Each row was made from one path, in order. Every step used is in the known rows, and no mark comes twice. Write each row's path.
(in the rows, 128 means zero)
Known rows
e h z j: [114 138 133 140 135 103 189  95 137 175 100  87 111 125 105 121 102 128
 118 138 132]
k e: [125 143 114 143 123 147 100 125 156 127 120 131 112 126 134 143 123 116
 126 107 119]
k z j: [128 130 186 157 130 127 175 131 123 142  95 122 125 125 114 120 153 133
 128 129 147]
k j: [136 119 142 142 126 109 134 131 146 150 120 130 119 123 131 134 124 119
 130 136 118]
j k e h z: [115 138  54 127 128 120 133  90 158 143 133  92  95 125 134 137  61 119
 116 119 109]
j k e: [126 143  96 145 123 159  99 131 166 117 144 144 102 128 144 149 102 114
 132  91 141]
h e k j: [143 108 160 143 128 113 114 128 133 142  93  99 136 123 136 122 133 117
 108 124 144]
u k j z h: [134 124 250 102 129 139 101  77 138 131 133 139 117 126 139 139 155 125
 129 130 107]
z j k: [126 133 135 144 131 140 160 133 142 136 146 141 111 130 128 132 106 126
 139 108 177]
h z j k: [121 137 131 135 134 136 169 113 147 145 144 116 108 127 124 134  85 125
 134 111 171]
u k: [126 124 149 133 127 109 129 117 121 100  98 128 140 127 139 136 151 123
 124 121 123]
z j k e: [123 146 121 153 124 154 121 128 166 133 132 139 101 127 134 146 110 115
 131  92 153]
h z: [120 137 115 108 133 121 146  86 139 146 123  73 119 122 120 130  85 125
 119 133 119]
z j: [122 136 174 147 132 120 174 123 129 162 104 117 125 127 107 120 141 129
 129 131 151]
e h: [124 119  59 145 125 104 130 130 128 132 131 142 112 133 137 125 113 129
 123 134 109]
z h e k: [138 115 191 112 133 145  88 113 110 111  92  78 146 126 133 108 162 122
  95 109 156]
z h: [126 133 204  91 132 154 103 104 132 119 139 117 115 124 126 127 167 124
 123 127 107]
k j z: [140 116 185 140 123 114 127  93 139 156 135 157 126 132 139 146 101 133
 137 134 132]
j z h e u: [136 111 231 113 129 122 109 105  76 122 104 157 140 129 129 148 143 123
 106 125 113]
e h z j k u: [126 128  62 153 131 147 129 111 173 156 128 125  93 126 139 137 119 107
 143 113 147]
z h e: [133 125 177  87 138 133  93 131 109 123  89 115 138 128 116 146 163 121
 115 125 130]
e u k: [128 115 187 142 125 102 136 109  93  95  98 148 142 126 144 138 154 122
 116 122 110]
h e: [134 120 123 113 135 114 111 148 105 128  82 126 148 131 117 150 137 124
 119 125 146]
e h z j k: [120 134 105 140 133 129 170 113 148 146 144 119 102 129 128 134  79 125
 130 112 164]

Which path is each row?
[133 127 203 101 130 170 104 115 134  94 149 131 109 122 141 130 163 126
 128 115 117]
j k z h
[136 122 198  89 136 134  90 113 107 130  95 131 141 132 121 154 150 127
 119 125 135]
j z h e
[120 149 117 147 127 152 126 114 169 139 130 119  98 125 132 145  94 115
 127  94 149]
h z j k e
[121 130  50 155 122 117 110 127 147 132 125 146 101 131 141 135 110 120
 119 119 103]
k e h
[116 142 166 133 136 116 188  95 135 173  99  79 119 122 102 123 112 127
 122 135 142]
h z j
[130 124 199 162 129 134 167 120 121 135  91 100 131 123 120 105 155 132
 116 121 159]
e k z j
[138 107 182 146 124 116 129 131  89  79  82 145 146 123 145 139 163 128
 115 119 115]
h e u k z
[140 110 213 147 121 103 129  83 122 137 120 167 133 131 147 149 113 130
 131 132 121]
e u k j z
[135 116 158 146 125 125 130 130 115  81  97 133 138 124 145 130 160 131
 125 120 118]
u k z
[138 118 211  96 135 121  92 111 113 128  83 131 142 130 124 159 158 122
 118 126 132]
u k j z h e
[136 118 127 146 125 151 129 144 131  90 142 147 120 126 148 132 120 133
 135 109 143]
j k z
[140 115 194 144 123 105 127  88 135 142 119 157 132 132 146 149 112 131
 135 131 129]
u k j z
[131 128  90 152 130 157 122 124 170 150 130 139 102 126 140 138 139 109
 149 110 157]
z j k u
[137 116 107 150 127 158  89 107 157 133 111 101 120 123 149 111 161 109
 126 113 142]
e k u
[135 121 230 106 129 168  97 101 125  94 128 101 121 120 140 109 182 127
 111 117 113]
e k z h
[133 113 215 112 131 122 111 117  76 118 100 147 139 126 125 144 152 120
 105 125 110]
z h e u
[130 121 212 157 130 111 173 127  98 125  65 129 139 124 117 133 167 128
 117 125 144]
h e u k z j
[133 121 199 157 131 129 162 127 113 136  76 100 137 125 116 112 158 131
 114 120 164]
h e k z j
[143 111 198 147 122 121 119  84 137 150 131 137 131 132 147 130 105 133
 126 126 146]
e k j z
[136 120 184  94 136 138  93 135 104 108  86 118 140 126 121 147 170 125
 113 123 125]
k z h e
[139 119 202  94 135 127  92 114 115 137  92 131 138 130 122 156 148 123
 119 127 132]
k j z h e
[137 122 252 103 128 149  95  74 139 134 141 125 117 125 140 126 152 127
 121 126 119]
e k j z h
[112 142 135 147 132 104 178  90 143 165  88  88 109 124 111 130 112 122
 117 128 129]
u k e h z j
[128 132  85 147 132 155 129 112 174 155 128 119  99 124 136 137 123 109
 146 111 153]
h z j k u
[132 120 244 108 128 149 108 101 111  85 117 130 123 121 141 129 189 125
 116 122  92]
e u k z h
[137 110 208 134 128  95 124 117 116 124  88 137 131 122 137 146 156 112
 116 132 105]
z h e u k j
[113 144 127 145 132 110 177  93 145 175  98  88 105 124 109 128 104 124
 117 129 131]
k e h z j
[133 124  67 145 128 161  99 127 170 133 143 144 104 127 150 141 132 109
 150 108 145]
j k u
[124 140 131 146 123 133  99 117 150 107  99 130 121 125 141 148 142 113
 123 103 116]
u k e
[144 107 160 144 126 141 110 134 107  91  89 102 146 123 142 113 155 131
 106 113 150]
h e k z
